Each row comes from the steps of one walk. Every step used is in the known rows, and no mark comes twice. Write the walk behind each row, first mark first.
In the rows, 128 means zero.
Known rows:
n -> e: [120 157 128  80 136 141 154 140 134 145 137 112 126 119  98 113 156 129
 135 106 140 142 142 152 151 112 112 113  96 130 133 102  94]
b -> y -> l -> m: [109 166 142 117 138 208 170 125 152 159 139 118 123 136 134 141 152 129
 172 157 149 135 136 118 126 176 174 106  98  51 153 149  82]
l -> y -> f -> m -> r: [170 167 135 169 130 137 139 154 155 101 183 112 151  44 128 147  84 112
 159 166 119 161 101  99 183 186 135 125  60 150 156 118  80]
z -> e: [118 162 140 101 133 132 177 140 139 132 199 159 142 108  95 112 137 141
 141 133 150 192 138 159 164 133 121 114  95  93 139 104 109]
f -> m -> q: [110 124 170 168 110 170 152 139 115 127 133 116 122 113 141 115 115 111
 107 154 115 159 101 120 131 121 115 152 108 187 168  82 136]
y -> f -> m -> q -> x: [138 113 190 162  97 130 173 126  85 135 139  80 146  93 161 115 118 122
 126 143 161 157 111 142 162 160 149 158  79 125 114 102 112]
l -> m -> q -> y: [110 157 132 140 102 169 163 131  71  81 138 102  91  93 133 150 141 119
 114 154 107 164 133 183 148 187 135 192  89 175 175 108 119]
l -> m -> y: [100 159 128 135 114 167 153 138 119  99 147 106 119 102 105 100 137 116
 132 135 115 127 137 153 138 156 140 179 151 102 165 101 104]
q -> y -> l: [123 155 158 129 137 125 158 150 115 132 133 138 113 155 133 160 138 120
 145 126 158 183 155 180 170 142 127 119  61 119 146  87  93]
b -> y -> r: [158 200 171  90 115 187 172 142 136 145 159 121 169 122 144  87 172 164
 160 121 150 173 154 116 147 120 133  86  84  41 122 113 100]
x -> q -> m: [ 96 149 113 116 158 175 179 137  85 106 175 141 153 102 158 101 123 103
 131 110 107 154 154 164 168 128 117 125 114 140 135  79 152]
x -> q -> y: [119 144 124 132 138 150 155 170  95  88 143 108 111 107 150 118 166 135
 112 126 119 184 151 186 193 137 125 130  84 179 151  99 148]
q -> y -> f -> m -> l -> x: [138 115 116 129 133  82 102 164 136 118 150 132 128  99 139 129  83 132
 147 144 126 195 151 140 167 166 140 144 100 137 131  82  97]
x -> q -> m -> n -> e: [100 146  99 112 156 180 120 110 126 126 146 105 125 123 129  79 123 139
 128  98  84 142 164 164 150 117 122  89  82 145 150 116 148]
l -> x -> q -> y -> f -> m -> r: [162 115 120 196 137 117  93 146 144  83 170 107 114  27 165 127 131 155
 118 152 109 139 133 138 181 180 150 122  80 153 132  74 119]
b -> y -> n: [137 168 176 127 105 144 165 150 130 139 133 103 115 181 141 129 169 135
 167 124 149 174 118 131 187 169 163 109 114 109 126 132 109]
l -> y -> f -> m -> q -> x: [131 124 165 173 122 155 187 147  84 117 135  76 152  60 141 144  91 132
 131 159 161 159  94 149 162 200 169 160  62 155 138 140  90]
y -> f -> m -> l -> x -> q: [133  95 109 148 151 147  90 169 175 107 177 125 135  75 152  91  97 148
 154 132 104 139 147 102 164 161 162 123 129 141 110 121 112]
b -> y: [133 175 147  96 130 183 182 153 125 145 147 119 135 143 136 107 159 132
 143 141 130 178 137 122 161 138 147 107  99  87 150 120 124]
z -> e -> n: [120 135 150 118 155 114 158 114 111 122 202 152 138 140  61 112 132 146
 151 109 137 218 153 169 172 147 135 126 112 116 138 147 119]
f -> m: [103 128 140 124 123 142 170 144 127 142 141 131 153 125 127 107 121  92
 130 135 141 172 123 109 148 102  98 129 126 151 152  68 115]
b -> y -> l: [133 164 173 120 141 189 163 147 157 169 138 130 129 166 138 135 153 140
 162 144 153 160 140 121 147 142 165  77  72  58 146 129  98]
m -> n -> e -> z: [106 146  95 109 142 181 118 102 162 124 155  85 109 161  83 109 140 174
 110  64 138 168 159 148 136  94  93  78 119 111 121 163 113]
l -> m: [101 155 104  88 125 171 181 129 110 110 167 131 142 103 117 126 138  93
 152 123 123 132 152 128 146 161 117 161 138 112 142 107  89]
f -> m -> l: [102 129 126 121 131 127 131 154 151 140 155 145 139 149 131  94  93  92
 139 136  99 205 120  89 143 116  95 128 117 172 155  99 119]
y -> f: [172 172 155  95 116 136 160 158 119 110 174 123 154 107 128 129 130 120
 176 115 144 154 163 140 212 148 137 136  91  81 108 101  98]
x -> q -> m -> n: [104 148 102 129 148 191 143 116 106  99 179 143 142 141 158  85 107 120
 134 106  71 160 176 152 167 136 122 111 100 135 153 104 163]
x -> q -> y -> r: [143 175 150 127 126 158 142 157 105  89 152 112 142  87 155 102 175 162
 130 106 139 176 167 180 180 123 118 114  73 131 124  92 122]
y -> l -> x: [112 121 127 121 164 152 146 136 149 131 174 179 139 138 116 152 127 143
 156 100 160 105 164 132 125 161 146 119 120  71 118  85  53]
q -> m -> n -> e -> z: [ 81 157  81 103 162 172 136  75 124 134 155 105 132 157  98 112 108 148
 114  59 131 177 168 173 125  95  79  75 117 101 123 128 128]
l -> y -> r: [139 197 126  99 140 176 177 156 122  97 171 140 183  84 103 127 121 143
 154 109 154 162 149 137 155 154 118 121  82 105 132 120  55]
x -> q: [117 136 125 125 142 180 156 165 122  95 172 125 130 109 142  99 161 131
 129 111 110 144 145 138 180 129 132 125 114 151 133 114 133]
l -> x -> q -> m -> f: [132 107  71 126 188 180 138 124 113 134 193 148 139  56 156  72 120 148
 133 106  86 116 162 183 156 148 132 152 139 136 107  45 134]

Write each row's walk:
[146 186 169 132 125 126 153 143  88 108 156 119 154 102 135  99  99 112
 160 118 134 156 155 191 189 137 142 146 100  63 127  60 129]
q -> m -> y -> f
[113 124 128 129 161 127 142 141 119 123 148 160 115 143 126 171 137 149
 139 111 161 143 169 175 143 167 143 124  92 100 137  68  65]
q -> y -> l -> x
[128 152 162 113 111 109 133 139 139 142 121  97 111 157  99 136 170 128
 159  91 162 141 118 160 179 140 123 117 114 151 107 115  74]
y -> n -> e
[115 186  92 119 178 191 140 154 117  81 195 158 177  80 143  92  81 143
 155 111  92 185 155 149 146 168 123 109  76 144 135 144 100]
x -> q -> m -> l -> y -> r
[100 136 168 166 117 141 145 151 138 134 118 108 130 117 119  79 122 113
 111 146 132 166 107 137 141  95 116 142 134 138 174  62 132]
f -> m -> y
[114 126 102 178 191 165 116 101 147 100 214 194 121  89 161 138 110 141
 136 113 100  91 154 131 121 185 147  95  92  99 124  75  95]
y -> l -> x -> q -> m -> r
[ 96 119  71 130 172 191 134 111 114  87 193 162 143 123 147  97  98 147
 129  90  77 119 193 149 136 158 141 118 130 112 139  91 139]
l -> x -> q -> m -> n
[143 150 166 131 105  96 156 158 102 132 116  92 144  93 143 133 120 105
 146 153 160 201 138 162 204 129 123 137  72 135 137  66 122]
q -> y -> f -> m
[ 92 100 166 163 112 146 187 118  80 143 135 103 136 122 154 106 129 107
  92 136 142 163 100 130 125 138 124 158 101 166 147  91 123]
f -> m -> q -> x
[ 98 143 104  98 155 166 150 123 141 132 147  88 121 125  83 123 160 160
 108  71 168 162 136 163 138  91  86  90 133 115 104 137 101]
n -> e -> z
[106 150 158 153 103 127 111 126 147 123  98  61  88 125  86 118 168 136
 150 113 150 107 103 185 148 168 153 158 151 131 137 129  73]
l -> m -> y -> n -> e
[100 167 174 152 126  98 121 121 112 134 101  95 108 152 103 109 134 125
 141  97 151 146 111 214 157 135 129 129 123 132 127  76 107]
q -> m -> y -> n -> e
[123 161 118 134 138 126 133 174 145  92 170 143 115 168 107 151  93 117
 177 112 113 194 111 131 186 218 148 143 107 187 139 171  67]
m -> l -> y -> n
[124 154 186 165 132 155 128 156 152 129 141 136 112 156 114 113 136 136
 142 122 146 140 134 161 147 125 148 123  97  78 155  94  95]
m -> y -> l
[153 143 151 124 112 137  99 122 172 161 116  69 140 116 111  97 109 135
 161 126 137 153 144 120 170 106 125  96  67 117 140 116 105]
y -> f -> m -> n -> e
[139 170 161 158 142 161 133 160  97  88 158  99 142  75 158  83 121 137
 150 128 116 139 153 196 199 141 164 131 100  92 124  83 161]
x -> q -> m -> y -> f
[177 187 169  96 119 169 169 162 127 138 158  96 147 114 147 116 152 146
 178 143 148 167 149 127 201 157 178 104  74  46 121 131 119]
b -> y -> f
[ 81 119 105 139 136 176 115  98 177 153 123  71 119 146  91 100 125 158
 102  89 145 184 131 121 117  71  77  71 132 136 145 142 120]
f -> m -> n -> e -> z
[154 158 162 123 116 144 129 165 171 165 141  97 145 127 157  91 104 129
 172 173 117 213 120  81 174 139 160  97  77  99 144 139 130]
b -> y -> f -> m -> l
[ 95  80 115 188 139  96  83 167 151  99 130 123  88 139 155 124 125 146
 127 125 114 185 114 150 164 180 148 132 136 227 131 108 114]
f -> m -> l -> x -> q -> y -> n
[185 174 178 160 108 147 135 138 171 147 160  95 137  82 162 113 126 130
 155 183 123 174 106  73 178 154 150  91  56  86 144 112 123]
b -> y -> f -> m -> r
[ 90 149 166 185 162 182 129 142 122 114 144 133 120 124 152  95 122 132
 132 122 123 131 137 191 149 125 154 107 100  99 152  87 137]
x -> q -> m -> y -> l
[103 133 166 157 127 212 188 101 106 155 137  91 108 137 161 137 157 146
 134 156 151 126 117 141 100 211 198 136  71  66 147 171  86]
b -> y -> l -> m -> q -> x
[162 160 167 122 107 171 108 125 184 189  98  42 133 122 126  80 130 162
 160 160 138 166 131 109 161 117 166  65  54  82 154 146 124]
b -> y -> f -> m -> n -> e
[ 72 119 103 164 157 135 103 144 187 135 118  72 105 142  77 149 100 150
 130  99 165 209  66 143 137 153 109  86 139 212 124 195  71]
f -> m -> l -> y -> n -> e -> z
[133 159 162 146 108 145 159 151  72  90 135 119  94 126 138 143 137 134
 103 142 114 193 131 190 169 157 128 166  63 185 168  86 139]
m -> q -> y
[157 127 102 125 151 125  90 180 129  71 177 126 108  90 150 121 119 171
 145 121 100 163 176 168 199 194 175 133  86 140 107 123 112]
m -> l -> x -> q -> y -> f
[ 85 117  81 115 184 176 163 131  93  94 188 168 155  86 147 110 121 131
 128 101 113 114 171 161 139 154 136 126 145 120 119  65 126]
l -> x -> q -> m
[104 127 197 188 101  99  95 142 164 160  70  60  99 142  99  94 154 131
 129 126 167 145  74 162 147 105 129 125 135 166 143  89  99]
f -> m -> y -> n -> e
[139 113 118 118 143 114 108 156 165 127 173 145 152 103 125 115  78 130
 162 132 124 158 149  94 153 159 139 133 129 114 110  95  87]
y -> f -> m -> l -> x
[ 85 156  67 124 191 182 156 170 109  82 186 161 144  99 140 111  70 115
 142 130  68 189 135 154 160 187 136 123  92 188 163 150 127]
x -> q -> m -> l -> y
[170 177 157 104 109 105 157 162  90 104 148 106 136 108 136 145 135 123
 159 130 150 186 166 185 222 153 136 143  61 109 120  87 107]
q -> y -> f
